Known rows, with every way that one mark hangs from another:
bira(rafud): [-65 55 169 -51 -179 93 -233 -260 -163 -116 363 263 190 23 5 -127 -128 -5]
furot(bivu dumap(bira(poniv)) rafud): [-138 145 -42 98 -44 309 -316 65 -78 -179 253 140 -43 55 -70 91 55 -290]
dumap(bira(poniv) bivu): [-108 87 88 101 31 338 -272 -241 43 -130 351 132 33 -84 65 275 118 54]
dumap(bira(rafud) bivu): [-143 63 156 40 -49 102 -286 -235 -71 -103 280 283 41 2 36 274 125 105]
dumap(bira(rafud)): [-86 104 25 -4 -107 92 -256 -242 -75 -115 296 257 141 28 -14 42 16 -27]
luzuv(bivu): [-42 10 231 -63 -204 292 -177 -149 -125 -130 404 254 196 5 111 -201 -210 -73]
rafud(poniv(furot(bivu dumap))): [53 -173 -16 -5 -206 329 -85 66 -175 -102 343 334 -312 -49 -82 61 121 -217]
poniv(furot(dumap) rafud): [5 53 71 -62 -185 317 -167 -362 -283 50 220 245 -220 139 -165 -15 30 -365]
luzuv(dumap(bira)): [-136 174 -64 -81 -143 177 -242 -171 -90 -160 249 244 -143 24 -26 -86 -111 -142]
poniv(furot rafud): [101 -18 117 -56 -164 259 -130 -557 -250 63 262 213 -60 113 10 -3 -77 -288]
poniv(furot(bivu dumap(bira(rafud)))): [-29 105 -141 39 -180 133 -313 -22 -201 -29 254 333 -219 84 -43 199 427 -70]
dumap(bira): [-55 65 -53 -60 -77 179 -196 -169 -36 -156 241 220 184 -42 31 37 -24 -206]
furot(dumap(bira bivu) rafud(poniv)): [-207 -132 123 76 -20 352 -116 -88 -59 -193 195 282 -211 -52 -228 256 -241 -253]
bira(bivu poniv(rafud)): [111 96 159 93 -94 225 -147 -388 -102 2 325 138 17 93 9 55 -36 -70]
rafud(poniv(furot(bivu))): [118 -247 40 8 -180 273 -41 -110 -129 -84 385 312 -149 -53 92 76 40 -134]
furot(bivu dumap rafud(poniv)): [-133 -165 143 3 -172 287 -98 155 -162 -206 270 293 -128 -4 -128 -46 -234 -391]
luzuv(bivu dumap(bira)): [-137 166 78 -71 -210 300 -260 -152 -109 -145 345 277 -167 93 33 -177 -152 -42]
furot(bivu dumap(bira)): [-117 107 -103 -43 -135 178 -276 292 -77 -172 180 278 -57 -24 -38 109 334 -323]
poniv(furot(bivu dumap rafud)): [-30 6 -29 -18 -205 209 -216 -89 -305 -59 215 263 -146 87 -21 13 -54 -331]
dumap(bira bivu): [-144 20 74 15 -35 190 -219 -155 -19 -134 224 250 73 -64 70 266 103 -68]
furot(bivu): [-22 -23 80 -63 -165 121 -211 109 -105 -150 292 253 131 -25 173 -27 112 -221]

Rows:
[-42 -192 125 33 -155 394 -83 -189 -158 -75 355 329 -352 -82 -151 200 -20 -48]	rafud(poniv(furot(dumap(bivu))))
[-21 157 -136 98 -115 306 -290 -374 -174 -43 332 137 -357 137 84 73 -90 -102]	luzuv(dumap(bira(poniv(furot(bivu rafud)))))
[-125 244 84 35 -152 438 -319 -233 -54 -143 474 167 -161 78 32 -163 -142 86]	luzuv(bivu dumap(bira(poniv)))
[-47 217 -66 12 -202 -42 -246 -239 -140 -76 253 315 -193 120 -48 51 -9 173]	luzuv(dumap(bira(bivu rafud)))
[199 -116 -103 118 -146 97 -42 -445 -114 1 327 347 -169 17 -82 278 4 203]	dumap(bira(bivu rafud(poniv(furot))))
[-50 -3 188 -1 -147 320 -194 -352 -266 63 217 273 -340 108 -122 210 154 -223]	poniv(furot(dumap(bivu)) rafud)
[23 236 7 98 -88 250 -219 -388 -76 -5 263 158 -322 174 -63 94 9 -29]	luzuv(dumap(bira(bivu poniv(rafud))))
[-58 123 150 138 -133 345 -347 -372 -196 1 462 217 -224 36 -107 184 152 247]	bira(poniv(furot(dumap(bivu))) rafud)
[-189 123 53 -32 -98 209 -276 -145 -89 -141 251 259 -272 6 11 141 10 -31]	luzuv(dumap(bira bivu))
[-40 205 -129 131 -55 228 -215 -189 -76 -124 210 147 -34 46 -174 149 -135 -110]	furot(dumap(bira(bivu poniv)) rafud)
[-194 -164 274 31 -102 346 -95 -85 -156 -188 268 280 -171 -41 -197 106 -376 -242]	furot(dumap(bivu) rafud(poniv))
[-121 126 174 157 13 254 -350 -325 3 -105 401 179 32 -6 24 279 154 233]	dumap(bira(poniv rafud) bivu)
[76 128 96 126 -141 106 -228 -328 -102 -75 435 202 114 21 21 20 -33 275]	bira(bivu poniv rafud)
[-15 194 -22 62 -180 484 -286 -467 -131 -27 489 180 -311 107 53 -78 -84 143]	luzuv(bivu dumap(bira(poniv(furot))))
[-43 45 -15 -43 -194 250 -175 -382 -312 -59 219 220 -81 66 -144 -83 -339 -309]	poniv(furot(dumap rafud))
[-136 31 65 -49 -187 159 -231 144 -223 -165 208 253 -4 49 -46 -75 -107 -405]	furot(bivu dumap rafud)
[116 100 -143 38 -151 184 -136 -352 -197 87 95 277 -310 150 -180 264 223 -218]	poniv(furot(dumap(bira(bivu))) rafud)
[-107 0 102 19 -145 261 -206 -364 -277 -38 208 250 -189 52 -108 155 -200 -176]	poniv(furot(dumap(bivu) rafud))
[65 -66 8 -11 -182 132 -174 -293 -255 -50 254 234 -4 70 134 26 -152 -268]	poniv(furot(bivu rafud))
[-130 -124 145 -16 -146 330 -55 -97 -178 -200 289 255 -47 -28 -244 -141 -518 -365]	furot(dumap rafud(poniv))
[81 -174 -35 95 -139 195 -139 -200 -108 -56 373 342 -173 23 32 249 210 31]	dumap(bira(rafud(poniv(furot(bivu)))))
[-124 44 -41 50 -74 265 -237 -342 -202 -49 153 238 -241 58 -119 304 -64 -200]	poniv(furot(dumap(bira bivu) rafud))
[-24 185 -91 45 -164 19 -241 -28 -119 -90 195 319 -49 62 -186 149 185 54]	furot(dumap(bira(bivu rafud)))
[129 122 9 100 -138 327 -168 -431 -214 94 301 173 -279 127 -153 128 111 -81]	bira(bivu poniv(furot(dumap) rafud))
